Each row was made from one path, in order. Every step used is in the known rows, and no mark comes twice. Write each row's path.
(in the rows, 128 means zero)
Known rows:
f g: [121  97 109 146 124  90 120 105 111 107 163 135 120  89  90 120 144 107
  94 171 109 113 138 156 156 145 119 146 119  95 124]
f g q u m: [136 123 124 128 102  98 125 102 115 128 118 101 110  89 112 156 117 160
  96 182 142  90 132 153 159 107 114 128 132 140 137]
s f g: [149  97 110 123 127  84 121  83 121 125 146 150 142  92  78 123 132 130
 121 185 117  92 124 148 139 159 102 136 113 108 138]
g q u y: [140 173 113  75 166 151 163 132  78 118 114 122 166  82 164 144 130 159
 133 195 132  90 159 123 110  39 120 116 117 124 131]
f s: [152  94 129 158 120 160 114 142 117 142 151 129 129  50 137  79 137 127
  93 142 154 154 160 168 144 117 110 148 105  94  79]
a c m: [197 113 111 140 126 118  86  80  71 107 128  87 127  86  86 117 124 101
 105 126 132 159 129 110 146 117 153 134 139 120 103]
y u q g: [155 108 168 150 192 101 172 144  55 115 153  95 151  73 151 115 143 102
 132 115 138 142 119  94 153  92 104 124 143 106 115]
y u q s: [152  98 152 148 185 129 164 123  59 140 155  95 120  59 172 140 137 149
 137 136 130 175 110 116 125 107 137 113 135 130  78]
y u q g f: [130 103 167 122 167 142 160 192  60 102 121 121 140  87 168  99 153  72
 141 135 168 106 111  80 152 117 133 148 108 133 114]
s f u m c a: [186 140 142 108 115  52  88  73 153 170  80 126 174 156  85 150  60 144
 111 151 196 122 170 153 200 189 112  79 147 114 108]
u q s f g: [149  82 139 139 140  87 142  81  88 145 152 154 133  96  95 130 147 157
 115 186 108 130 102 148 129 158 120 112 116 124 139]
g q s: [133  94 163 119 201 143 185 150  75 144 158 127 139  81 172 127 145 125
 113 181 163 152 151 118 123 101 141 110 147 129  64]
s f u: [179 144 128 112 134  88  90  71 124 114 159 112 144  95 108 117 123 134
 153 159 168  86 165 128 114 149 105 103  94 119 135]
c m: [168  92  87 125 153 127 109  84 107 105 107 106 162  88 106 101  89 115
 104 140 155 158 149 109 164 118 134 158 130  98 114]
s f u m c: [205 114 163 126  98  67 104  41 118 149  95  99 124 146  56 122  88 135
  85 162 167 118 151 165 173 180 126 102 133  95 114]
g f: [128 107 123  95 146 160 138 169 100 109 115 118 130  84 146  99 135  69
 130 166 174  87 140  93 143 132 121 161  83 110 100]
g f s: [134  84 137 138 109 190 110 188 113 130 129 150 121  65 154  70 146 103
 100 152 179 125 149 149 143 134 131 165  86 118  85]
a c m u: [175 134 145 111 124  86  59  46 103  99  95 105 110 132  92 100 117 121
  81 136 115 144 134 147 136  89 167 115 152  80  75]
g q s f u y: [166 153 145  98 178 129 122 120  94 144 131 162 168 113 134 136 123 180
 140 198 162 101 153 129  82 105 138  67 133 151 143]
u q g: [157 103 169 151 186 102 183 125  40 127 155 102 160  80 125 103 158  95
 110 126 137 147 135  94 159  91  91 114 113  82 137]
s f g q u y: [142 161 113  72 148 130 152 116  89 123 112 155 173  92 138 148 130 179
 137 215 120  73 138 143 104  68 123 113 120 139 156]
f g q: [ 96 130 137  97 163 126 149 160 124  96 144 142 139  82 125  99 155  86
 111 193 146 106 152 151 155 105 126 143 135 112 119]
g q: [116 143 137  76 191 150 168 164 115 109 133 109 153  61 151  94 142  79
 133 177 176 114 165 119 146  79 108 139 126  98  92]
a c m u q g: [177 113 191 145 158  74 124  85  37 114 126 110 136 126 102  95 155 106
  82 118 115 161 117 115 151  76 138  93 141  85 122]
s f g q u: [133 143 118  78 131 112 168 102 108 102 142 130 146  79 150 140 146 145
 143 200 126  73 145 146 131  83 115 144 104 139 128]
m u q g f: [128 108 187 106 163 127 147 160  63 107 101 137 133 124 148  80 154  77
 105 147 157 109 123  96 150 103 128 129  95  97 117]
m c a: [157 136 130  95 159  82 136 105 129 151  96 120 182 133 120 136  82 100
 108 146 174 146 183 142 204 154 112 114 139  82  72]

Write each row's path:
[149 139 146 123 152 130 108 157  74 109 134 159 154 131 133 121 140 128
 117 168 158  83 158 113 109 119 145  94 111 140 155] => q g f u y
[137  78 157 126 162 137 164 182  67 114 133 140 145 108 149  99 147  65
 109 154 173  92 136  78 150 137 125 146 106 120 108] => q g f
[173 114 114 142  99  94 123  72 101 146 124  66 112  78 112 163  99 170
 103 156 138 100 136 128 152 110  94 123 113 119 125] => q u m
[187  96 156 134 114  87 135  66 104 158  89  84 121 128  66 118  93 110
  64 158 155 137 147 155 193 153 117 123 142  70  88] => u m c
[164 131 132 113 134  72 106 109 152 162  74 105 163 134 117 157  53 130
 113 134 182 137 155 147 216 170 126 109 177 113  70] => y u m c a
[148 105 176 132 177 111 150  79  65 147 132 116 110 102 146 115 142 156
  96 156 116 176 124 138 125  88 135  86 117  82  79] => m u q s
[169  97 158  89 192 131 179 118  94 166 140 138 162  86 146 124 126 147
 149 195 172 120 133 107 105 125 114 100 135 131  87] => g q s f
[183 100 152 132 114  86 124  83 116 143  89  73 114 119  93 133  79 119
  87 145 153 130 130 158 191 158 135 134 170  95  68] => y u m c
[116 129 137  80 158 119 148 145 135 111 129 152 152  85 113 101 147 105
 132 205 154  90 141 141 140 119 114 135 131 120 126] => s f g q
[139  74 173 160 124 176 138 200  78 132 132 158 133  79 154  60 167 101
  97 140 175 144 135 137 152 117 125 146  90 123 112] => u q g f s
[174 153 133  98 141 112  73  70  91 119  78 131 141 139  94 115 110 156
  84 163 110 128 131 141 110  66 164  91 155  89 111] => a c m u y
[176 121 179 146 170  78 152 105  59 124 161 118 163  99 116 102 156 118
 128 131 149 128 142 105 136 111  93  90 104 107 164] => s f u q g
[153 115 122  98 147  95  79  48 134 101  79 121 133 135 106  83  90 133
  76 145 135 141 149 142 150  91 151 133 142  59  81] => c m u
[163 110 118 148 130  98  95 114 134 138 116  68 105  72 115 152  81 146
 123 134 163 108 114 119 159 139 108 130 164 127  91] => y u m
[134 162 157  92 161 106 123  73 101 112  98  88 122  87 118  83 137 118
 113 144 121 143 135 144 144  57 103 111  93  39 114] => m u q
[170 166 142 108 148 108 112  77  94 117 136  96 144  70 109  98 142 132
 163 145 153 125 139 129 126 111  87 101  69 102 166] => s f u q
[159  97 160 164 103  91  84 125 107 127 130 115 105 130  97 128 113 127
  92 144 193  88 139 116 156 165 127 102 121 145 149] => q g f u m
[175 122 159 106 105  99 158  73  99 138  86  83 126 123 103 134 100 129
  75 177 152 120 155 164 184 116 131 130 135  99  93] => g q u m c
[159 103 179 135 177  83 140  90  61 116 110 122 156 127 115  82 133 115
  82 123 130 162 132 111 162  76 126 107 134  71 128] => c m u q g
[134  98 169 120 167 144 169 181  52 112 122 129 139  97 149  89 160  65
 123 148 167 109 119  79 154 115 115 138  86 113 131] => u q g f
[189 122 135 142 105  76  69  67 136 146 123  95 117 104  71 137  93 166
 121 156 179  91 136 133 136 162  96  88 121 129 152] => s f u m
[194 105 146 129  92  84 146  45  92 151  94  76 119 124  87 142  92 139
  69 163 137 123 150 160 187 135 126 129 130  89  91] => q u m c
[159 122 174 161 169  87 149 114  48 113 172 109 150  97 124 103 163 106
 114 122 145 139 148 113 152 105 106  97 106 101 154] => f u q g
[113  83 158 136 176 123 172 146  87 135 170 155 125 102 147 135 157 130
  94 196 138 146 141 144 132 124 154 114 154 140  83] => f g q s
[154 138 120  90 160 117  85  74 111 117  62 146 160 139 104 103  88 164
  85 171 125 129 146 139 122  69 152 105 149  75 113] => c m u y
[172 134 126 110 114  62 123  80 132 165  79 107 165 140 112 164  63 146
  98 150 171 129 170 152 212 153 113 106 146 106  92] => q u m c a
[146  88 135 141 141  91 131  93  97 136 153 151 127  87 114 142 138 162
 136 175 110 128  91 146 125 159 134 120 139 142 124] => y u q s f g
[139 137 132 118 125 129  90 138 114  81 149 122 115 104 138 103 141  89
 132 154 182  78 164 122 135 148 142 133  76 134 125] => g f u
[157 163 118 122 153 121  94 110  95 117 141 130 150 102 117 126 122 151
 121 167 143 103 168 136 108 103 126  94 111 114 148] => f u y
[133  85 188 146 120 161 116 177  92 131 116 171 121 101 154  51 162 111
  80 142 164 139 137 155 147 103 138 138  98 103  97] => m u q g f s
[144  61 162 161 121 168 131 200  92 133 143 166 135  86 158  66 154 102
  90 146 178 129 149 138 149 131 132 152 102 127  91] => q g f s
